Known rows, with every way that one mark hangs from another
J_866[J_710[J_352 J_507[J_670[J_637]]]]: [-0.74  0.78 -0.37 -0.22 -0.66  0.22 -2.33 -0.69  0.18  0.65 -0.01 -0.99
  6.13 -0.99 -0.02  3.77  1.21  1.41  2.33  2.96 -0.97  2.05 -3.70 -2.24]
J_67[J_745[J_670[J_507[J_710] J_637] J_962]]: [-2.21 -2.74  1.05 -0.36 -2.12 -1.71 -3.70  1.70 -2.84  0.12 -0.49 -0.99
  2.96 -2.03 -1.16  0.06  2.36  2.23 -0.37  2.01  3.30 -4.81  1.71 -0.17]
J_507[J_670[J_637] J_710[J_866]]: [ 0.04  1.81 -0.69  1.95  0.24  0.65 -1.90  0.17  0.47  1.92  1.32 -1.06
  2.24 -5.82  0.28  3.79  2.43  0.43  3.75  1.58  1.74  1.83 -1.69 -1.98]
J_670[J_507[J_710[J_352 J_866]] J_637]: [-1.14  2.10 -0.85  1.45  2.01  2.15 -0.84  0.86 -2.96  2.19  0.81 -2.30
  3.70 -4.51 -0.68  4.13  2.73  0.69 -0.31  1.56  1.74 -1.68 -0.77 -2.02]
J_507[J_710]: [-0.92  1.01  0.06  1.90  0.35  0.32  1.81 -0.21 -0.87  0.78  1.22 -1.55
  3.04 -1.54 -0.28  0.97  0.46 -0.53 -0.07  0.29  1.50  1.31 -1.25 -0.36]
J_710[J_352[J_470] J_507 J_866]: [-0.01 -2.18 -2.32 -0.28  0.84  3.23 -0.01 -0.70  0.86 -0.80  3.17 -1.48
  6.29 -4.03 -1.47  2.19  1.42 -0.34  0.58  1.28  0.81  0.02 -2.79 -2.69]
J_962[J_745[J_67 J_670]]: [-1.60 -4.89  0.71 -1.66 -1.97 -0.86 -3.31  0.11 -0.40 -0.63 -0.80 -0.16
 -3.27 -0.07 -0.87  0.07  0.39  0.18 -0.32  0.60  3.64 -3.63  2.30  0.91]
J_962[J_745[J_67 J_670[J_637]]]: [-1.83 -5.11  0.86 -1.64 -1.66 -0.91 -5.40  0.55  0.15  0.36 -1.03 -0.24
 -3.66 -0.63 -0.95  1.08  1.13  0.61 -0.35  1.02  3.62 -3.90  2.46  0.62]
J_962[J_745[J_67 J_670[J_507[J_710] J_637]]]: [-2.31 -3.63  0.72 -0.96 -1.27 -0.51 -3.73  0.71 -2.13  0.54 -0.63 -0.97
 -2.68 -1.59 -1.38  1.82  1.67  0.71 -0.29  1.47  4.11 -3.90  1.99  0.64]
J_866[J_710[J_352[J_470] J_507]]: [-1.14 -0.82 -0.84  0.16 -0.34  1.51 -0.92 -1.40  0.20 -0.22  1.20 -1.29
  6.36 -0.35 -1.02  2.83  1.08  0.79  0.42  2.38 -1.00  1.67 -3.73 -1.84]
J_710[J_352[J_470] J_507[J_670[J_637]] J_866]: [ 0.44 -1.53 -2.19 -0.13  0.38  3.12 -2.57 -0.15  1.67  0.13  2.86 -0.73
  4.86 -5.38 -1.31  4.10  2.24  0.47  3.20  2.50  0.80  0.73 -3.26 -3.55]
J_710[J_866]: [ 0.36 -0.04 -1.40 -0.38  0.94  0.65 -0.28 -0.56  0.22 -0.22  0.67 -0.72
  1.86 -3.33  0.33  0.10  1.21 -0.27  0.04 -0.58  0.26 -0.72  0.26 -0.67]
J_507[J_710[J_352 J_866]]: [-0.50  0.39 -1.34  1.83  1.20  2.48  1.75 -0.68 -0.13  0.49  1.84 -2.40
  6.43 -3.42  0.26  1.59  0.72 -1.01 -0.55  0.06  2.63 -0.25 -1.44 -2.39]
J_710[J_352[J_470] J_507[J_670] J_866]: [ 0.71 -1.23 -2.37 -0.13  0.10  3.16 -0.48 -0.60  1.12 -0.81  3.14 -0.66
  5.14 -4.82 -1.20  3.04  1.43  0.07  3.26  2.11  0.89  0.96 -3.50 -3.27]
J_470[J_352[J_710[J_507[J_670[J_637]] J_866]]]: [ 0.13 -1.39 -1.57 -1.88  0.35  2.64 -1.11  1.16  1.84 -0.16  0.69  0.92
 -0.79 -2.39 -1.38  1.57  3.82 -1.13  1.48  1.16  0.45  1.00 -2.72 -2.25]
J_745[J_670 J_962]: [-1.42 -2.88 -0.72 -1.21 -2.75 -2.07 -3.08  1.72 -0.60  0.64 -0.22 -0.13
  0.34  0.52  1.00 -0.89  1.28  0.93 -0.13  0.58  1.66 -4.24  1.18 -0.79]
J_745[J_67 J_670[J_637] J_962]: [-2.15 -6.21 -0.41 -3.15 -3.80 -2.04 -8.00  2.59  0.16  0.56 -0.32  0.04
  0.21 -1.33  0.95 -1.26  2.09  0.75  0.19  0.32  2.10 -2.11  3.03 -0.60]
J_670[J_507 J_637]: [-0.73  1.78  0.10  0.12  1.16  0.50 -2.09  1.31 -2.90  1.88 -0.51 -0.58
 -0.81 -2.14 -0.86  3.03  2.20  1.41  0.01  1.52 -0.10 -1.53  0.22 -0.35]
J_745[J_67 J_962]: [-1.13 -5.46 -0.80 -3.16 -4.08 -1.20 -3.65  1.98 -0.49 -2.78  0.60  0.59
  0.91 -1.56  1.52 -3.58  0.13 -0.66  1.25 -1.82  1.40  3.32  2.43 -0.14]
J_710[J_352[J_470] J_507]: [-0.36 -2.12 -0.94  0.07 -0.08  2.55  0.17 -0.15  0.57 -0.58  2.44 -0.68
  4.44 -0.70 -1.83  2.04  0.27 -0.04  0.48  1.85  0.51  0.70 -3.07 -2.04]
J_507[J_670[J_637] J_710[J_352[J_470] J_866]]: [ 0.21  0.07 -1.44  2.70  0.40  3.64 -2.07 -0.25  1.58  1.58  2.48 -1.21
  3.60 -5.62 -0.27  4.82  2.22  0.15  3.22  1.92  2.64  0.86 -2.53 -3.71]
J_866[J_710[J_352[J_470] J_507[J_670]]]: [-0.60 -0.20 -0.86  0.26 -0.92  1.57 -1.20 -1.38  0.32 -0.28  1.19 -0.74
  5.54 -0.87 -0.77  3.50  1.08  1.12  2.30  2.87 -0.95  2.38 -4.26 -2.20]
J_745[J_67 J_670[J_507] J_962]: [-1.90 -4.18 -0.88 -3.22 -3.73 -1.47 -3.46  2.22 -3.34 -0.94 -0.01 -0.08
  0.53 -1.21  0.65 -2.06  1.49  0.63  0.29  0.25  2.20 -2.37  2.61  0.04]
J_352[J_470 J_710[J_507 J_866]]: [-0.55 -2.27 -1.96 -2.50  0.23  1.90  0.22  0.50  2.61 -0.71  2.37  0.38
 -0.28 -2.78 -2.55  0.49  2.50 -0.95  0.44  1.68  0.01  2.58 -3.35 -1.12]
J_745[J_67 J_670]: [-0.93 -3.25  0.28 -2.08 -1.55 -0.58 -3.25  0.12 -0.07  0.34 -0.45 -0.10
  0.11  0.03 -0.26 -0.91  0.69  0.04 -0.71  0.76  1.30 -2.56  1.81  0.61]

Rows
[-1.49 -3.98  0.97 -1.07 -2.81 -2.05 -3.35  1.12 -1.10 -1.09 -0.70 -0.21
  2.28 -0.53 -0.62 -1.80  1.11  1.74 -0.41  1.17  2.84 -4.50  1.92  0.12] : J_67[J_745[J_670 J_962]]
[-0.78 -0.43 -0.75  0.31 -0.67  1.43 -2.64 -1.04  0.76  0.39  0.99 -0.79
  5.32 -1.33 -0.88  4.16  1.62  1.36  2.29  3.12 -0.96  2.23 -4.13 -2.38] : J_866[J_710[J_352[J_470] J_507[J_670[J_637]]]]
[-1.47 -1.65  0.44 -0.24 -0.70 -0.67 -0.92  0.18 -2.37  0.41 -0.95 -0.60
 -3.66  0.21 -1.26  1.75  0.95  1.08 -0.47  1.51  3.30 -5.82  1.09  0.60] : J_962[J_745[J_670[J_507]]]
[-0.10  0.15 -0.45  2.94 -0.26  3.17 -1.85  0.13  1.46  1.80  2.02 -0.70
  2.29 -3.34 -0.52  4.74  1.34  0.34  3.14  2.36  2.53  1.34 -2.76 -3.19] : J_507[J_670[J_637] J_710[J_352[J_470]]]
[ 0.13 -1.16 -0.99 -1.69 -0.29  2.39  0.43  1.12  1.28 -0.66  0.49  1.35
 -1.40 -0.41 -1.42  0.82  2.68 -1.25  1.49  1.14  0.37  1.48 -2.93 -1.66] : J_470[J_352[J_710[J_507[J_670]]]]
[ 0.22  1.29 -1.05  2.15  0.44  2.38 -1.75  0.12  1.02  1.86  1.50 -1.41
  4.43 -5.37  0.57  4.34  1.84  0.14  3.22  1.73  2.65  0.78 -2.18 -3.51] : J_507[J_670[J_637] J_710[J_352 J_866]]
[-0.09  0.61 -1.14 -3.43 -0.05 -0.73 -0.83  1.60  1.98  0.38  0.06  0.42
  0.38 -3.15 -0.64  0.92  2.34 -0.34  2.37  2.09 -0.06  2.84 -2.90 -1.43] : J_352[J_710[J_507[J_670[J_637]] J_866]]
[ 0.60  0.47 -1.72  2.60  0.03  3.74  0.90 -0.89  0.81  0.25  2.84 -1.07
  4.09 -4.88 -0.13  3.37  1.12 -0.45  3.28  1.38  2.78  1.25 -2.87 -3.28] : J_507[J_670 J_710[J_352[J_470] J_866]]
[-1.08  0.34 -0.51 -0.38 -0.30  0.25 -0.63 -1.09 -0.41 -0.06  0.16 -1.48
  7.17 -0.10 -0.16  2.41  0.68  0.84  0.43  2.18 -1.03  1.60 -3.41 -1.68] : J_866[J_710[J_352 J_507]]
[ 0.36 -1.20 -0.95  0.21 -0.85  2.57 -0.20  0.00  0.86 -0.55  2.42  0.10
  3.38 -1.50 -1.47  2.96  0.28  0.40  3.18  2.66  0.61  1.70 -3.74 -2.51] : J_710[J_352[J_470] J_507[J_670]]
[-0.78  1.85 -0.82  1.87  0.93  2.93  3.29  0.00 -3.79  0.19  1.64 -1.56
  2.90 -1.89 -1.21  2.31  0.88  0.05 -0.38  1.13  1.71 -0.74 -1.55 -1.12] : J_670[J_507[J_710[J_352[J_470]]]]
[-2.73 -4.06 -0.54 -2.10 -3.22 -1.44 -5.56  2.76 -3.01  0.81  0.20 -0.93
  1.61 -2.74  0.32 -0.13  2.80  0.90  0.22  0.97  2.87 -2.17  2.25 -0.61] : J_745[J_67 J_670[J_507[J_710] J_637] J_962]
[-0.51 -0.75 -1.70  2.41  1.14  3.76  1.47 -1.03  0.40  0.31  2.90 -2.22
  5.68 -3.75 -0.64  2.06  1.10 -1.01 -0.60  0.25  2.68 -0.14 -1.84 -2.51] : J_507[J_710[J_352[J_470] J_866]]
[-1.12  1.25 -1.11  1.82  2.00  3.08 -1.09  0.60 -2.61  2.07  1.51 -2.13
  3.17 -4.70 -1.30  4.42  2.98  0.66 -0.36  1.66  1.76 -1.58 -1.07 -2.12] : J_670[J_507[J_710[J_352[J_470] J_866]] J_637]
[-0.20  1.86  0.34  2.20 -0.40  0.25 -1.72  0.65  0.29  2.10  0.87 -0.53
  0.98 -3.55 -0.02  3.72  1.60  0.63  3.70  2.00  1.51  2.33 -1.92 -1.50] : J_507[J_670[J_637] J_710]
[-0.03 -1.62 -1.97 -2.39 -0.33  1.88 -0.01  0.58  2.80 -0.68  2.35  0.95
 -1.08 -3.35 -2.37  1.14  2.53 -0.68  2.28  2.19  0.00  3.26 -3.81 -1.51] : J_352[J_470 J_710[J_507[J_670] J_866]]
[-2.29 -4.55 -0.60 -3.09 -3.37 -1.62 -6.43  2.90 -2.64  0.40 -0.33 -0.25
  0.10 -2.00  0.49 -0.61  2.61  1.13  0.27  0.80  2.12 -2.79  2.92 -0.42] : J_745[J_67 J_670[J_507 J_637] J_962]
[-0.61  1.84 -1.47  1.73  1.44  3.16  3.19 -0.27 -3.63  0.12  2.02 -1.94
  3.79 -3.54 -1.04  2.35  1.45 -0.12 -0.33  0.92  1.83 -1.08 -1.45 -1.46] : J_670[J_507[J_710[J_352[J_470] J_866]]]
[-0.91  1.30  0.03 -0.44 -0.82 -1.50 -2.47 -0.63 -0.38  0.73 -0.18 -0.63
  3.98 -1.48 -0.32  3.21  1.85  1.67  2.83  2.77 -1.97  3.17 -3.26 -0.67] : J_866[J_710[J_507[J_670[J_637]]]]
[-1.88 -3.08  0.97 -1.08 -2.20 -1.86 -4.33  1.71 -2.49 -0.13 -0.89 -0.50
  1.93 -1.52 -1.05 -0.28  2.20  2.41 -0.35  1.87  2.81 -5.22  2.09 -0.06] : J_67[J_745[J_670[J_507 J_637] J_962]]
[-1.59 -3.09  0.76 -0.19 -0.69 -1.01 -4.10  0.41  0.05  1.45 -1.15 -0.42
 -3.91  0.05 -1.02  2.27  1.36  1.14 -0.58  1.64  3.24 -5.66  1.42  0.20] : J_962[J_745[J_670[J_637]]]
[-1.44  2.50  0.11  1.48  1.41  0.64 -0.85  1.18 -3.55  2.43  0.37 -1.63
  1.26 -3.24 -1.10  3.70  2.62  1.04 -0.02  1.75  0.92 -0.61 -0.61 -0.55] : J_670[J_507[J_710] J_637]
[-0.04 -1.36 -0.88 -1.64 -0.08  2.36 -1.06  1.42  1.69  0.03  0.39  1.28
 -1.69 -0.77 -1.54  1.53  3.25 -0.99  1.48  1.42  0.34  1.34 -2.83 -1.85] : J_470[J_352[J_710[J_507[J_670[J_637]]]]]
[-2.08 -1.61  0.67  0.41 -0.28 -0.61 -2.37  0.57 -2.17  1.67 -0.78 -1.19
 -2.89 -0.90 -1.46  3.12  1.79  1.28 -0.51  2.07  3.78 -5.66  0.92  0.16] : J_962[J_745[J_670[J_507[J_710] J_637]]]
[-0.09 -1.64 -1.72 -1.92  0.56  2.69  0.51  0.83  1.32 -0.80  0.88  0.58
 -0.01 -1.59 -1.44  0.47  3.30 -1.60  0.19  0.48  0.46  0.71 -2.48 -1.73] : J_470[J_352[J_710[J_507 J_866]]]
[ 0.65  1.69 -1.37  2.04  0.04  2.49  1.23 -0.54  0.27  0.42  1.89 -1.34
  4.89 -4.52  0.73  2.89  0.76 -0.43  3.31  1.19  2.74  1.11 -2.49 -3.15] : J_507[J_670 J_710[J_352 J_866]]
[-0.17 -1.83 -1.86 -2.34 -0.12  1.86 -1.48  0.89  3.14  0.00  2.19  0.84
 -1.29 -3.75 -2.42  1.85  3.10 -0.38  2.30  2.50 -0.06  3.08 -3.71 -1.67] : J_352[J_470 J_710[J_507[J_670[J_637]] J_866]]
[-2.26 -3.92 -1.03 -2.18 -3.47 -0.50 -2.47  2.06 -3.51 -0.59  0.61 -1.05
  3.11 -1.70  0.67 -1.35  1.45  0.28  0.00  0.47  3.40 -2.36  1.77 -0.89] : J_745[J_67 J_670[J_507[J_710[J_352]]] J_962]
[-1.10 -1.56  0.06 -2.11 -1.15 -0.13 -1.69  0.42 -2.89  0.29 -0.43 -0.41
 -0.05 -0.62 -0.71 -0.30  1.16  0.44 -0.57  1.21  1.32 -3.27  1.68  0.79] : J_745[J_67 J_670[J_507]]
[-0.70  1.52 -0.13 -0.48 -1.04 -1.44 -1.01 -0.98 -0.76  0.07 -0.01 -0.56
  4.20 -1.08 -0.25  2.46  1.28  1.42  2.83  2.52 -1.92  3.29 -3.42 -0.45] : J_866[J_710[J_507[J_670]]]
[-1.94 -3.98  0.69 -1.62 -1.46 -0.60 -4.36  0.76 -1.84  0.33 -1.10 -0.48
 -3.73 -1.07 -1.31  1.52  1.50  0.90 -0.26  1.32  3.59 -4.31  2.39  0.74] : J_962[J_745[J_67 J_670[J_507 J_637]]]
